Every row comes from one small tree of marks. The marks that hang from a mark follow it in brackets, in alphabetical order. Every link used is in the known rows. Which tree was each row made from?
Known rows
E[M[Z] Y[V[D[K[L]]]]]: [ -0.4   3.5   6.3   4.7   5.1 -15.9 -50.9  10.6   0.2   1.5  -1.9  -4.9
 -23.6 -22.1  18.1  -4.8   9.3  10.6   6.0  -3.6 -12.8 -14.4  32.2]
Y[E V]: [ -0.1  -8.3   1.2  12.6   2.6  -5.2  14.6   7.2  -6.6  -2.4  17.0  12.7
 -18.2  20.0   7.8   1.1  16.3   3.0   6.4  10.0   1.2 -14.5  12.1]
Y[E[M] V[L]]: [-10.0  -6.1  -0.6  10.7   2.9 -13.3   1.3   8.0  -3.9  -7.4   4.4   6.1
 -15.1  11.4  19.7  11.3  14.0   3.2   6.8   7.0  -3.0 -15.5  38.8]
V[D[K[M]] L[E] Y]: [ -9.6  -3.3  11.5   4.5 -14.0 -39.5 -28.3   1.9  33.9 -22.7  -4.5   4.7
  39.4 -13.8  11.3   3.4 -21.2   9.1   1.5  15.9  -6.8 -18.8  15.4]
L[E]: [  0.6  -4.0  -7.3   5.8   1.3 -12.6   4.3   5.2  13.3  -5.3   9.3  19.0
  -0.9   6.3   6.4  -6.4   3.8   5.2   0.8  13.6  -2.1  -1.8  11.9]
K[M[E[Y[V]] Z]]: [ 16.6   2.9   4.6   0.3   2.1  -2.2 -26.5   5.4  20.8  -0.4   8.7   6.3
 -41.8 -18.0   7.3  -1.9  26.5  11.2  -2.6   2.1   0.0  -2.8  16.0]
Y[V]: [  2.0  -3.7   0.8  13.5   2.3   1.9  16.4   6.0  -6.1   0.0   8.5   9.5
 -17.6   7.3  -2.4  -4.4  17.7   1.9   2.8   3.9   2.2 -10.4  -2.0]
E[M[Z] Y]: [ 16.0   7.2  -3.5   0.3   4.7   1.5 -64.5  14.9   9.6   5.0  -7.0   5.3
 -28.0 -28.5  16.7  -2.8  18.8  10.2   1.5  -3.3 -14.3  -4.1  37.4]
K[L[E[Y[V[D]]]] M[Z]]: [ -6.6  -1.4  -9.6   1.9   3.5 -21.2 -35.7   6.5  20.1  -1.7   6.4   7.2
  -7.6   0.0  15.4  -2.9  -3.5  15.7   2.4   7.4  -2.0 -19.5  12.7]
Y[V[D[K[M[Z]]] L]]: [ -4.3  -1.1  12.2   9.7   4.7 -11.9  11.3   3.2   7.4  -8.8   5.2  -1.5
  -3.2 -12.2   2.6   5.7   5.8   2.7   2.5   3.8   1.8 -15.6   9.3]
D[K]: [  0.9   1.2   7.0   4.5   7.8 -13.5  -4.7   2.5   4.5  -0.2  -4.4   8.1
  11.1  -9.1   2.6 -13.2   2.8   7.2  -0.8   5.6  -3.4  -8.0  12.5]
E[M[Z] Y[V[D L]]]: [  4.9   4.1   4.1   6.4  -3.9  -4.1 -42.0  12.8   4.9  -3.6  -1.8  -1.7
 -29.2 -25.2  17.5   7.0  15.2   5.1   6.5  -2.5 -12.6  -6.1  34.7]
M[E[Y[V[D L]]] Z]: [ 11.7   1.7  13.9   4.3  -6.9  -1.8  -5.9   2.4  23.7  -7.6  17.5  11.0
 -42.6 -21.0   9.3   2.8  20.1   6.5   8.9   6.4  -2.2  13.9  22.4]
Z[M[E[Y[V[L]]]]]: [  4.2  -0.6  10.4   3.7 -21.0  -3.7  -3.6  -1.3   9.9  -8.7  18.6  10.5
 -20.1 -14.7  13.4  -2.4   9.7   7.7   2.0  -0.1   1.8   8.1  17.4]
D[K[L[E] M[Z]]]: [-10.4  -0.5  -2.9  -1.6  19.7 -28.4 -22.5   2.7  20.7   0.4  -6.2   5.4
  10.5  -6.8  12.7 -12.9  -6.2  16.0  -3.6   8.5   1.1 -18.4  24.2]
L[E[Y[V[D[K] M[Z]]]]]: [ -1.3  -2.1   5.6   3.1 -10.2 -19.1 -15.0   9.5  10.8  -8.7   9.3   4.9
 -12.2 -10.8  15.2 -11.4  -2.2   7.7  -0.4   8.3  -6.4   4.3  21.9]
L[E[Y[V[D]]]]: [ -1.5  -4.2  -2.4   8.8 -17.3 -18.0  -4.9   7.5   4.7  -6.8  10.7  11.7
  -8.0   7.5  12.5  -8.8   2.8   4.8   5.4  11.8  -7.8   1.4   7.2]
V[L M]: [ -3.0   3.9   0.3   1.9 -11.2   3.0 -15.3   5.4  17.4 -13.3  -1.1  10.9
  13.1 -19.7   8.2   7.1 -12.8   7.7  -2.2   2.0  -2.4  -0.9  22.0]
Z[M[E[Y[V]]]]: [ 10.0  -0.8  11.6   3.8 -16.8  -3.2  -8.1  -0.4   5.7  -5.4  24.1  10.5
 -27.3 -14.1  10.0  -6.5  14.6   8.1   0.6  -1.8   1.3   3.6  10.8]
Y[E V[D[K] L M[Z]]]: [ -6.9  -4.4  18.0   6.4   1.1 -14.0   3.3   6.6   7.9 -16.1  19.5   1.0
  -6.5 -11.0  13.8  12.2  -5.5   4.7   3.4   7.1   0.6 -11.1  32.1]

Write each row's tree
[ -5.0  -3.2   5.4   7.7 -13.8 -28.8 -35.3   4.9  30.7 -22.5   4.3   9.8
  22.4 -13.3  12.2  13.2 -13.3   5.6   6.5  14.0 -10.8 -17.1  22.9] : V[D L[E[M]] Y]
[ -2.2  -4.8   8.2  10.5  10.2 -12.2  -4.3   8.2   3.7 -10.7  19.0   3.5
 -23.9  -3.3  16.2  21.0  13.6   1.5   8.6   6.6  -4.1 -20.1  36.9] : Y[E[M[Z]] V[D L]]
[  8.1   4.1   9.9   5.0   4.1 -11.2 -46.3  12.4  -1.0   0.4  -0.6  -5.5
 -31.6 -27.3  15.1  -3.7  18.1   7.0   2.8  -4.0 -13.2  -9.8  31.9] : E[M[Z] Y[V[D[K]]]]
[ 12.0   3.4   8.3   1.1  -3.9  -6.2 -23.1   3.1  25.2  -7.4  10.5   5.4
 -31.4 -22.1   8.0   7.0  17.7   9.6   0.6   3.5  -1.6  -4.5  16.9] : K[M[E[Y[V[D L]]] Z]]
[ -0.2  -1.6   2.2   0.6  -8.2  -6.5 -37.0  11.6  43.6 -19.6  -1.9  12.8
   7.7 -26.7  13.1   4.8 -14.2  10.8  -3.0  11.2  -0.1   1.2  34.3] : V[L[E] M[Z] Y]
[-13.8  -2.5 -10.9   3.9  -8.7 -29.9 -33.1   3.0  11.3  -4.3   3.5   8.2
   8.7  12.5  16.0  -5.4 -11.6  15.5   3.2   8.6  -4.9 -23.3   4.6] : K[L[E[Y[V[D]]]] M]
[  7.1  -0.1   7.8   6.0 -15.9  -6.8  -3.0   0.7   7.9  -4.3  11.4  13.0
 -32.3  -2.7   8.1  -9.5  18.8   7.6   6.8   6.5  -4.5  10.0  11.9] : M[E[Y[V]]]
[ 20.5   3.9   7.8  -0.5   0.6   3.6 -24.7   4.2  26.8  -1.1  12.6  16.3
 -42.1 -23.6   8.6  -5.2  23.7  10.2   4.9   6.1  -4.1  14.5  24.7] : M[E[Y] Z]
[  5.1  -5.4   2.2   9.3  19.5  -5.0  -8.4  12.0  -3.5   0.0  14.6   5.9
 -39.8   2.4  13.1   6.7  26.8   4.3   3.7   4.4  -1.5 -18.9  35.7] : Y[E[M[Z]] V]
[ 11.1   2.8   8.0   6.3 -15.5   3.0 -32.5  11.2   3.7  -4.8  11.3   4.2
 -20.2 -18.8   7.0  -2.2   4.3   7.0   2.8  -1.1  -7.7  -2.2   7.7] : E[Y[V[D M[Z]]]]
[  4.2   1.6   0.7   6.2 -20.7   2.8 -27.8  10.6  -2.9  -2.1  -0.2   6.2
 -13.4  -7.4  10.1 -10.2   4.0   8.3   1.1  -0.7  -7.5   0.6   9.2] : E[Y[V[M]]]
[ 20.3   6.9  19.9  -2.6  -9.6  -0.9 -40.8   3.5  27.2 -14.8  30.5   8.3
 -27.3 -41.6   4.2   6.7  -0.6  10.2   0.2   0.5  -8.2   3.1  18.9] : V[D M[E[Y] Z]]
[  4.0   2.9   6.6   6.0 -20.8   1.8 -27.0  10.3   8.6  -8.5   4.5   3.8
 -12.4 -19.7  11.4   2.7  -1.5   6.3   4.6   0.4  -7.6   2.2  14.7] : E[Y[V[D L M[Z]]]]
[  8.0   1.5  18.3   2.9  -4.9  -9.8  -4.4   1.5  22.6  -7.7  12.0   6.5
 -35.8 -24.6  11.4  -2.5  17.0   7.3   7.7   6.8  -2.6  13.7  27.5] : M[E[Y[V[D[K] L]]] Z]
[  2.8   0.3  12.1   6.8 -22.5 -11.6  -0.7  -2.1  13.2 -11.2  13.6  11.6
 -21.8  -6.5   9.9  -0.2  10.2   6.0  10.0   7.7  -6.2   9.5  13.1] : M[E[Y[V[D L]]]]
[ -4.4   3.3  10.6   3.9  -4.1 -22.3 -11.0  -0.8  16.6 -13.3  -1.4   2.5
  28.5 -17.4   5.6   8.5 -12.2   6.0   1.6   5.9  -5.8 -17.9  11.0] : V[D[K[M]] L]
[  6.9  -4.8   9.9  10.4  16.3 -10.6 -11.1   9.6  -2.3  -6.1  27.7   3.7
 -35.2  -2.6  10.1  14.2  21.1   2.3   6.0   4.4  -4.7 -24.9  28.0] : Y[E[M[Z]] V[D]]
[  1.5  -2.6  -4.0   3.7 -10.0  -8.4 -14.4  12.0  11.0  -5.0   6.4  10.5
 -21.6  -3.9  14.9 -10.5   5.0   8.1  -0.5   8.0  -4.0   7.9  21.1] : L[E[Y[V[M[Z]]]]]
[ 13.5   1.5  10.0   0.5 -16.0  -2.8 -20.5  -0.6  12.8  -5.3  22.5  13.5
 -18.9 -19.5  10.4  -6.1  10.1   9.9  -0.3  -0.8  -1.2   4.4  14.2] : Z[M[E[Y]]]
[  3.1   3.5  -2.2   5.3  -1.5   0.2 -39.6  14.5   4.4   1.0 -11.4   0.4
 -32.7 -20.3  20.4   1.0  20.9   6.9   4.5  -2.8 -10.0  -1.1  39.8] : E[M[Z] Y[V[L]]]
[ 11.5  -1.0  -1.2   3.1  20.6  -5.5 -32.3  11.2   9.3  -0.1  11.4  12.0
 -23.1  -7.3  14.9   8.5  18.3   7.7   2.7   5.4  -6.3 -17.1  41.1] : Y[E[M[Z]]]
[ -6.4  -4.1   4.6  11.2   3.3 -13.0  14.1   5.1   8.7 -12.3  14.3   4.6
 -17.4  -6.3   7.7  11.3   9.1   0.0   5.3   7.5  -1.2  -9.6  21.2] : Y[V[D L[E[M[Z]]]]]
[  1.8   0.0  17.9   7.0  -4.3  -1.4  11.7   1.0  17.0 -17.8  25.7   4.3
 -27.6 -23.4   1.8  13.1   4.1   3.2   2.8   2.9   3.1  -0.7  16.5] : Y[V[D L M[E Z]]]
[ -7.1  -2.1  13.7   4.4  -2.2 -35.4 -36.0   5.1  34.1 -21.0  -2.5   3.2
  22.5 -25.9  15.4   6.2 -13.4   7.4   4.0  13.5  -9.2 -14.4  35.6] : V[D[K] L[E[M[Z]]] Y]
[ -2.3  -2.6   5.2   3.2 -19.0  -8.5 -44.4   9.4  29.1 -20.2  -0.8  13.2
  23.9 -11.0  15.8   9.7 -19.4  11.8   1.8  10.7  -4.3 -10.4  31.3] : V[L M Y[E]]
[ -1.7   2.6  -4.0  -2.7 -12.8  -2.4 -28.7  11.7  30.8 -13.1  -2.0  11.7
  -2.5 -25.1  21.0   2.0 -11.2  10.2  -2.2   6.7  -4.0  14.3  40.0] : V[L[E[Y]] M[Z]]
